What can hang from each mark
J671: J399 J895 J965
J64: J895
J568: J320 J480
J480: J568
J787: J671
J895: J64 J480
J965: J671
J399: J671 J773

Every row comes from one small tree of marks. The marks that hang from a mark follow it in brackets, in the order of their numbers. Every link used is in the known rows. Which tree was each row made from?
Known rows
J787[J671[J895[J64 J480]]]: [  5.4   3.0  -2.5 -10.2 -41.0  15.1 -11.0  -5.7 -14.1  25.8 -29.2 -23.0
 -56.1 -19.0   0.4  21.4 -50.1  19.0 -30.5   6.5]
J399[J671 J773]: [ 39.5  35.6  11.2  17.8 -32.6  17.0   7.7 -39.2   2.8  -8.8  19.5   0.9
  26.6 -10.5  -4.5  -9.7  12.0  -5.8  -3.8   0.2]
J568[J320]: [ -1.9  -5.9  12.8  18.0 -11.4   0.3  21.1   3.5  -1.9   1.1 -13.6  -1.7
 -29.3  12.7 -17.5  -9.5  -8.9   9.3  -3.0 -21.6]
J787[J671[J399 J895 J965]]: [ 10.9  16.8   0.4  10.4 -39.0  45.0   9.6   2.5 -22.6  20.5 -31.8 -35.3
 -50.0 -61.5 -52.0   3.0 -37.0  -5.4 -10.7  15.3]
J568[J320 J480]: [-10.1 -10.1  10.6  26.9 -15.5 -20.0  20.2 -10.4  10.8   1.3 -43.0 -13.7
 -49.1   0.2 -10.1   8.7   2.5  15.0   8.2 -30.4]
J64[J895[J480]]: [ -8.3  -1.5  -8.3 -16.7  13.7   4.2 -30.6  -7.7  -0.7  39.2  -8.7  -3.4
  -2.4  -3.7  42.1  -2.3 -29.6   6.3 -13.3  14.9]
J787[J671]: [ 22.4  12.6  18.2   0.8  -5.5   6.5  -1.0   4.5  12.0  -6.3  18.0  -3.0
 -18.2 -12.2 -17.2   3.9 -14.5   2.3 -11.7 -20.8]
J965[J671[J895]]: [ 22.4  -6.5  -3.1   4.3 -42.8   4.7 -28.5  13.7 -12.2   6.3 -24.1  -9.0
  13.7   3.8 -18.7 -24.7 -21.9  -5.1  12.7  31.1]
J965[J671[J399[J773] J895[J64 J480[J568]]]]: [ -3.0  -0.7 -16.1 -41.3 -67.6  54.4 -40.0 -24.2 -27.5   3.0 -57.1 -41.5
 -15.2 -21.0  14.6 -26.1 -41.0   0.9 -38.5  42.5]
J671[J399[J773] J895[J64 J480[J568]] J965]: [-30.5   4.2 -24.0 -23.1 -57.4  63.2   3.8 -45.0 -35.5  21.3 -65.3 -41.0
 -49.4 -56.8  10.6   2.5 -36.5   6.5 -38.0  43.9]
J787[J671[J895 J965]]: [ 14.0  14.5   7.7  24.8 -38.5  20.2  13.7  -1.2  -9.8  16.5 -13.8 -17.0
 -36.7 -45.9 -41.8   6.9 -30.6   0.1   0.4  11.0]
J787[J671[J399]]: [ 18.7  16.9  10.6 -15.3  -6.3  34.9  -4.5  10.8  -3.0  -2.5  -2.8 -22.6
 -33.1 -31.5 -31.4  -2.3 -20.8  -2.8 -22.4 -17.4]
J480[J568[J320]]: [-15.5 -11.4   3.5   7.4  -5.3   5.1  15.1  -1.2  14.5 -22.8 -12.9 -16.0
 -35.0  21.4  -2.2 -23.9  -8.5   6.7  -4.2 -18.4]
J965[J671[J399 J895[J64 J480[J568]]]]: [-19.1 -16.3 -24.0 -47.0 -52.5  50.1 -42.2   3.1 -21.5  10.5 -69.3 -45.7
 -33.0  -9.0  15.7 -16.9 -51.8   6.3 -31.4  42.2]
J965[J671[J399[J773] J895]]: [ 34.9  12.0  -5.2  -8.9 -57.8  39.0 -30.0  -9.6 -30.0   4.4 -31.6 -20.6
  16.2 -27.1 -32.2 -43.9 -12.6 -13.6  -6.8  35.4]
J965[J671[J399[J773]]]: [ 28.9  11.6  11.5 -20.4 -40.5  39.4 -24.0  -4.4 -17.9  -1.6  -9.4  -9.2
  25.3 -22.9 -14.7 -34.0  -5.6 -13.0 -20.2  10.3]
J671[J399[J773] J895[J480] J965]: [ -9.0  19.7 -13.5  -2.8 -50.1  59.4  -1.7 -32.8 -42.3  41.3 -51.1 -27.1
 -41.3 -62.1 -10.5   2.6 -24.2  -9.6 -22.4  42.4]
J965[J671[J399[J773] J895[J480]]]: [ 20.3  12.9  -6.1 -24.9 -61.2  50.4 -45.6  -9.8 -35.5  24.1 -44.7 -25.9
  -5.2 -28.8  -6.2 -29.3 -27.8 -14.7 -23.0  39.7]

Write each row's tree
[ -1.9   9.9 -10.6   2.1 -62.3  44.2  24.9 -37.1 -46.0  25.8 -56.4 -22.0
 -22.3 -66.4 -27.7   5.4 -22.7  12.0 -21.1  35.0] | J671[J399[J773] J895[J64] J965]
[ 20.2  -3.1 -10.1 -12.8 -42.7  31.9 -32.6  19.0 -23.6  10.3 -43.7 -27.4
  -0.1 -14.2 -31.1 -32.3 -25.4  -9.2  -0.5  33.4] | J965[J671[J399 J895]]
[  5.3  18.6 -11.6  13.7 -46.8  47.4  13.2 -29.9 -36.2  22.0 -38.4 -22.8
 -19.2 -62.5 -35.7 -11.3 -11.2  -7.0  -6.6  37.5] | J671[J399[J773] J895 J965]
[-19.7  -3.3 -16.9 -25.4  20.1  10.1 -35.4 -14.3  15.3  14.2 -13.1 -18.3
  -8.5   3.8  53.7 -15.4 -25.4   6.5 -13.6  17.8] | J64[J895[J480[J568]]]
[ -9.2  11.2  -7.9  14.3 -67.2  36.4  15.6 -24.5 -27.1  45.9 -51.3 -21.4
 -39.1 -32.8   7.9  37.0 -44.7  13.2 -14.3  34.9] | J399[J671[J895[J64 J480] J965]]
[-39.7 -20.6   0.2 -17.2 -22.3  16.4   9.1  -9.0   0.5   1.9 -39.7 -20.6
 -62.3  19.0  28.9   6.4 -35.2  22.7 -36.5 -15.6] | J895[J64 J480[J568[J320]]]
[-10.5   4.8 -27.7 -20.5 -20.8  36.7 -28.1  -2.7 -31.5  30.9 -52.6 -36.4
 -49.6 -23.3  -4.0  -4.2 -27.0  -5.9 -12.1  37.7] | J671[J399 J895[J480]]
[ -6.7 -13.4 -13.7 -35.7 -60.2  41.5 -38.7   9.9 -36.2  34.6 -70.0 -33.0
 -28.3 -16.3   3.3  -0.8 -56.0   7.2 -30.4  38.0] | J965[J671[J399 J895[J64 J480]]]
[  1.2  27.3   0.7  31.8 -74.6  48.6  20.8 -47.9  -8.7  13.8 -37.5 -31.6
 -53.3 -18.5  -5.1 -17.5 -27.2  -0.5 -11.6  19.2] | J399[J671[J895[J480[J568[J320]]] J965] J773]
[  0.3  21.3  -7.6  22.3 -54.6  37.3   3.9 -18.2 -18.1  39.7 -35.8 -22.3
 -37.1 -30.5  -1.0  17.7 -30.8  -5.8   1.0  39.2] | J399[J671[J895[J480] J965]]
[ 25.6   2.4  -4.2 -16.3 -71.9  36.4 -17.3 -17.4 -34.8   9.3 -46.8 -21.2
  14.7 -28.3 -23.2 -25.3 -26.7   5.7 -21.3  31.1] | J965[J671[J399[J773] J895[J64]]]
[  0.9  17.6   3.7  -1.1 -30.6  47.5  19.6 -26.1 -24.3  13.4 -18.3  -8.9
  -9.0 -57.2 -19.8  -2.8  -3.2  -8.7 -18.2  11.9] | J671[J399[J773] J965]
[-23.0  10.1 -10.9   2.5 -56.9  64.7  11.3 -34.3 -29.2  16.2 -65.1 -44.3
 -75.3 -41.6 -16.1 -23.0 -30.8  -3.6 -26.5  25.0] | J671[J399[J773] J895[J480[J568[J320]]] J965]
[ 15.7  20.6  -4.5  39.0 -50.9  23.8  19.8 -15.9 -14.6  21.8 -23.6 -17.9
 -10.5 -28.7 -25.0   4.9 -18.3  -1.8  15.7  32.7] | J399[J671[J895 J965]]
